Known rows, with every step that occurs:
memafug -> razaz: [ 0.03  0.24  0.01  0.11  0.01  0.13  0.05  0.11 -0.10  0.07 -0.21 -0.17
 -0.01  0.16  0.09 -0.09  0.09 -0.15  0.03  0.00  0.14 -0.02 -0.06]
kese -> sozum -> kevezud -> kadaz -> litigi -> razaz: [-0.08  0.13  0.03 -0.07  0.05  0.12  0.01  0.20 -0.08 -0.03 -0.22 -0.29
 -0.18  0.24  0.02 -0.10 -0.25 -0.09  0.01  0.07  0.11 -0.04  0.04]
dubifid -> kadaz -> memafug -> sozum: [-0.05  0.02 -0.03  0.29 -0.03  0.24 -0.05  0.27  0.09 -0.09 -0.20 -0.07
  0.07  0.02  0.04 -0.11 -0.40  0.00  0.18 -0.08  0.11  0.07 -0.05]
litigi -> razaz: [ 0.02  0.17  0.20 -0.02  0.04  0.08  0.01  0.27 -0.04 -0.02 -0.18 -0.24
  0.10  0.27 -0.06 -0.08 -0.12 -0.06  0.00 -0.04  0.18 -0.06  0.02]
litigi -> razaz -> memafug -> kadaz: [-0.01  0.24  0.19  0.21 -0.01  0.18 -0.07  0.22 -0.11 -0.02 -0.13 -0.21
  0.16  0.21  0.08  0.18 -0.42 -0.10  0.03  0.03  0.19 -0.03  0.01]
kese -> sozum -> kevezud: [-0.10  0.10 -0.12 -0.10  0.00  0.26 -0.11  0.12  0.03  0.08 -0.23 -0.18
  0.02  0.18  0.04 -0.05  0.08 -0.07  0.00  0.01  0.27  0.04 -0.01]
kese -> sozum: [-0.11  0.16  0.01 -0.09  0.05  0.19 -0.05  0.32  0.00  0.06 -0.23 -0.19
  0.05  0.18  0.04  0.07  0.02 -0.01  0.01 -0.10  0.27  0.00 -0.01]
dubifid -> kadaz -> litigi -> razaz -> memafug -> sozum -> kevezud: [-0.03  0.05  0.07  0.37 -0.14  0.27 -0.25  0.13 -0.05 -0.11 -0.18 -0.04
 -0.05  0.33  0.11 -0.13 -0.47 -0.15  0.05  0.09  0.14  0.08 -0.05]
kadaz -> litigi -> razaz: [-0.01  0.11  0.31 -0.01  0.04  0.08  0.05  0.19 -0.14 -0.03 -0.19 -0.25
 -0.07  0.21  0.00 -0.01 -0.32 -0.10  0.01 -0.08  0.19 -0.08 -0.01]
litigi -> razaz -> memafug -> sozum -> kevezud -> kadaz: [ 0.04  0.15 -0.07  0.27 -0.09  0.22 -0.03  0.22  0.01 -0.01 -0.17 -0.20
  0.12  0.38 -0.10 -0.04 -0.13 -0.09  0.05  0.20 -0.09  0.06  0.03]
razaz -> litigi -> kadaz -> kevezud: [-0.06  0.12  0.28 -0.09 -0.03 -0.02 -0.22  0.18  0.03  0.18 -0.32 -0.03
 -0.03  0.06 -0.08  0.05 -0.57 -0.03  0.20  0.01  0.07  0.13 -0.04]
dubifid -> kadaz -> litigi -> razaz -> memafug -> sozum: [-0.03  0.11  0.22  0.40 -0.09  0.16 -0.18  0.31 -0.07 -0.11 -0.18 -0.07
 -0.02  0.32  0.09  0.00 -0.53 -0.10  0.04 -0.02  0.16  0.02 -0.05]
memafug -> kadaz: [-0.04  0.22  0.05  0.04  0.03  0.24 -0.02  0.08 -0.06  0.04 -0.13 -0.22
  0.10  0.01  0.06  0.14 -0.28 -0.14  0.13 -0.09  0.18  0.01 -0.01]
memafug -> razaz -> litigi -> kadaz -> kevezud: [-0.02  0.23  0.22  0.11 -0.04 -0.05 -0.19  0.17 -0.04  0.17 -0.33  0.00
 -0.18  0.09  0.06 -0.08 -0.39 -0.09  0.18  0.07  0.06  0.08 -0.11]
memafug -> razaz -> litigi -> kadaz -> kevezud -> sozum: [ 0.02  0.21  0.29  0.08 -0.02 -0.05 -0.11  0.33  0.02  0.22 -0.30 -0.12
 -0.15  0.06  0.12 -0.04 -0.47 -0.07  0.22  0.18  0.06  0.02 -0.13]
sozum -> kevezud -> kadaz -> litigi -> razaz -> memafug: [ 0.03  0.08  0.05  0.09  0.00  0.12  0.02  0.03 -0.15  0.02 -0.21 -0.23
 -0.04  0.28 -0.03  0.04 -0.51 -0.10  0.05  0.16 -0.05  0.02  0.04]
litigi -> kadaz: [ 0.00  0.13  0.24 -0.07 -0.02  0.09 -0.01  0.25  0.02  0.09 -0.29 -0.15
  0.07  0.12 -0.03  0.07 -0.34 -0.07  0.11 -0.12  0.12  0.08  0.01]
sozum -> kevezud: [-0.01  0.09 -0.08 -0.09  0.00  0.23 -0.05 -0.08  0.00  0.09 -0.22 -0.16
  0.07  0.15 -0.05 -0.06 -0.05 -0.12  0.06  0.03  0.14  0.08 -0.03]
memafug -> sozum: [ 0.01  0.16  0.03  0.12 -0.04  0.24  0.02  0.23  0.00  0.03 -0.19 -0.16
  0.11  0.19 -0.05  0.07  0.04 -0.10  0.10 -0.08  0.13  0.07 -0.03]
memafug -> kadaz -> dubifid: [-0.02  0.20 -0.09  0.09  0.04  0.21  0.08  0.12 -0.09  0.04 -0.16 -0.20
  0.08 -0.08  0.08  0.30 -0.48 -0.16  0.21 -0.08  0.22 -0.15  0.04]
dubifid -> kadaz -> memafug: [-0.04  0.01 -0.02  0.10  0.03  0.18 -0.05  0.14  0.04 -0.05 -0.20 -0.11
  0.06 -0.04  0.04 -0.13 -0.57  0.01  0.14 -0.07  0.13  0.01 -0.02]
dubifid -> kadaz: [-0.05  0.14  0.02  0.00  0.03  0.18 -0.14  0.11  0.05 -0.01 -0.17 -0.08
  0.08  0.09  0.00 -0.13 -0.35 -0.08  0.09 -0.09  0.17  0.05  0.01]
dubifid -> kadaz -> litigi -> razaz: [-0.05  0.11  0.25  0.07  0.02  0.09 -0.08  0.18 -0.07 -0.13 -0.17 -0.14
 -0.07  0.18  0.06 -0.18 -0.58 -0.10  0.03 -0.08  0.19 -0.05 -0.01]
razaz -> litigi -> kadaz -> memafug: [-0.01 -0.05  0.29  0.06  0.01  0.00  0.09  0.19  0.04  0.10 -0.35 -0.08
  0.03 -0.01 -0.04  0.09 -0.39  0.06  0.19 -0.06 -0.03  0.09 -0.05]
razaz -> memafug: [ 0.01  0.13  0.04  0.05 -0.01  0.19 -0.03  0.15 -0.07  0.13 -0.21 -0.15
  0.19  0.21 -0.01  0.23 -0.25 -0.03  0.04  0.02  0.13  0.06 -0.01]
dubifid -> kadaz -> litigi: [-0.06  0.08  0.11  0.02  0.03  0.16 -0.10  0.05 -0.06 -0.03 -0.20 -0.11
 -0.05  0.05  0.08 -0.04 -0.58 -0.11  0.11 -0.11  0.18  0.04 -0.02]

Rows:
[-0.02  0.13  0.32 -0.10 -0.02 -0.01 -0.15  0.32  0.05  0.22 -0.29 -0.15
 -0.04  0.03 -0.03  0.10 -0.69  0.00  0.26  0.12  0.08  0.04 -0.07] | razaz -> litigi -> kadaz -> kevezud -> sozum
[-0.02 -0.01  0.19  0.02  0.00  0.12  0.10  0.29  0.02  0.08 -0.35 -0.17
  0.05  0.01  0.02  0.09 -0.54  0.04  0.17 -0.11  0.04  0.03 -0.05] | litigi -> kadaz -> memafug
[-0.07  0.16 -0.02 -0.03  0.00  0.16 -0.35  0.14  0.01  0.02 -0.18 -0.07
 -0.01  0.03  0.00 -0.16 -0.77 -0.07  0.16 -0.01  0.22  0.05 -0.02] | dubifid -> kadaz -> kevezud
[ 0.02  0.15  0.05 -0.14  0.01  0.17 -0.12  0.29 -0.02  0.15 -0.20 -0.29
  0.02  0.05 -0.01  0.08 -0.58 -0.02  0.20  0.13  0.20 -0.04 -0.03] | kadaz -> kevezud -> sozum
[-0.05  0.23  0.04 -0.01  0.00  0.22 -0.24  0.10 -0.07  0.07 -0.15 -0.20
  0.01 -0.06  0.06  0.11 -0.68 -0.12  0.20 -0.01  0.20  0.01  0.00] | memafug -> kadaz -> kevezud
[ 0.02  0.01 -0.01  0.21 -0.03  0.25  0.09  0.27  0.02 -0.01 -0.24 -0.17
  0.08  0.06 -0.03  0.11 -0.16  0.01  0.16 -0.06  0.06  0.02 -0.05] | kadaz -> memafug -> sozum
[-0.03  0.24  0.15  0.16 -0.05  0.16 -0.31  0.27 -0.12  0.02 -0.14 -0.18
  0.07  0.15  0.05  0.13 -0.84 -0.07  0.10  0.12  0.20 -0.05 -0.01] | litigi -> razaz -> memafug -> kadaz -> kevezud
[-0.08  0.01 -0.23 -0.05  0.06  0.22  0.09  0.16  0.04  0.03 -0.26 -0.24
 -0.01  0.03  0.01 -0.03 -0.24  0.03  0.10  0.08  0.04  0.01  0.04] | kese -> sozum -> kevezud -> kadaz -> memafug
[ 0.01  0.11  0.08 -0.01  0.00  0.08  0.10  0.28 -0.01  0.09 -0.33 -0.14
  0.04  0.06 -0.01  0.20 -0.53 -0.10  0.16 -0.12  0.15 -0.08  0.02] | litigi -> kadaz -> dubifid
[ 0.03  0.07 -0.12  0.24 -0.09  0.28  0.00  0.03 -0.10  0.08 -0.22 -0.15
 -0.03  0.20  0.00  0.19 -0.33 -0.13  0.15  0.12 -0.08  0.14 -0.02] | razaz -> memafug -> sozum -> kevezud -> kadaz -> litigi
[ 0.03  0.06 -0.17  0.19  0.06  0.06  0.18 -0.13 -0.01  0.11 -0.25 -0.10
 -0.09  0.01  0.02 -0.17 -0.04 -0.05  0.18  0.20 -0.20  0.07 -0.07] | sozum -> kevezud -> kadaz -> memafug -> razaz -> litigi
[ 0.02  0.22  0.09  0.14  0.05  0.04  0.08  0.02 -0.05  0.11 -0.21 -0.07
 -0.02  0.14  0.05 -0.08  0.25 -0.12  0.08  0.04  0.08  0.04 -0.08] | memafug -> razaz -> litigi
[-0.02  0.11  0.32 -0.05 -0.01  0.01  0.02  0.16  0.08  0.15 -0.31 -0.06
  0.06  0.12 -0.07  0.08 -0.17 -0.06  0.13 -0.08  0.03  0.14 -0.05] | razaz -> litigi -> kadaz
[ 0.04  0.10 -0.31 -0.06  0.04  0.16  0.14 -0.03 -0.03  0.08 -0.21 -0.21
  0.04  0.02 -0.08  0.06 -0.36 -0.15  0.20  0.10 -0.03 -0.06  0.07] | sozum -> kevezud -> kadaz -> dubifid
[ 0.01  0.09 -0.10  0.12 -0.04  0.24  0.07  0.01 -0.06  0.02 -0.21 -0.21
 -0.10  0.13 -0.03  0.03 -0.20 -0.18  0.17  0.06 -0.07  0.13  0.01] | memafug -> sozum -> kevezud -> kadaz -> litigi
[ 0.04  0.10 -0.24  0.18  0.05  0.17  0.17 -0.01 -0.03  0.05 -0.22 -0.19
 -0.09  0.00  0.07 -0.17 -0.15 -0.07  0.15  0.18 -0.10  0.02 -0.03] | sozum -> kevezud -> kadaz -> memafug -> razaz
[ 0.02  0.09  0.02  0.28 -0.14  0.25 -0.14  0.20  0.00 -0.01 -0.20 -0.13
  0.13  0.40 -0.06 -0.03  0.01 -0.10  0.01  0.15  0.11  0.07 -0.01] | litigi -> razaz -> memafug -> sozum -> kevezud
[ 0.02  0.07 -0.14  0.23 -0.13  0.33 -0.12  0.07  0.01  0.09 -0.21 -0.09
  0.13  0.28 -0.02  0.11 -0.01 -0.11  0.06  0.10  0.08  0.16 -0.03] | razaz -> memafug -> sozum -> kevezud
[ 0.01  0.08  0.26  0.30 -0.08  0.18  0.00  0.31 -0.15 -0.04 -0.21 -0.18
  0.00  0.37  0.01  0.17 -0.28 -0.07  0.03 -0.01  0.12  0.00 -0.04] | kadaz -> litigi -> razaz -> memafug -> sozum
[ 0.00  0.10 -0.11  0.11 -0.09  0.31 -0.06  0.02  0.04  0.04 -0.20 -0.13
  0.07  0.21 -0.04 -0.05  0.14 -0.14  0.09  0.04  0.11  0.11 -0.02] | memafug -> sozum -> kevezud
[-0.02 -0.08  0.12  0.25 -0.11  0.15  0.02  0.09  0.13  0.08 -0.35 -0.02
 -0.02  0.07 -0.04 -0.01 -0.14 -0.02  0.23  0.04 -0.06  0.20 -0.08] | razaz -> litigi -> kadaz -> memafug -> sozum -> kevezud
[ 0.01  0.10  0.04  0.15 -0.04  0.18  0.08  0.15 -0.06 -0.06 -0.18 -0.24
 -0.10  0.26 -0.07 -0.13 -0.21 -0.14  0.10  0.09 -0.05  0.04  0.02] | memafug -> sozum -> kevezud -> kadaz -> litigi -> razaz
[-0.05  0.10 -0.30  0.16  0.05  0.18  0.11  0.17  0.00  0.04 -0.27 -0.21
 -0.15  0.07  0.15 -0.18 -0.05 -0.02  0.09  0.15  0.02 -0.02 -0.03] | kese -> sozum -> kevezud -> kadaz -> memafug -> razaz
[ 0.03  0.15 -0.19  0.09 -0.06  0.27  0.04  0.07  0.06  0.04 -0.17 -0.18
  0.07  0.18 -0.10 -0.08 -0.03 -0.13  0.16  0.08 -0.07  0.13  0.01] | memafug -> sozum -> kevezud -> kadaz
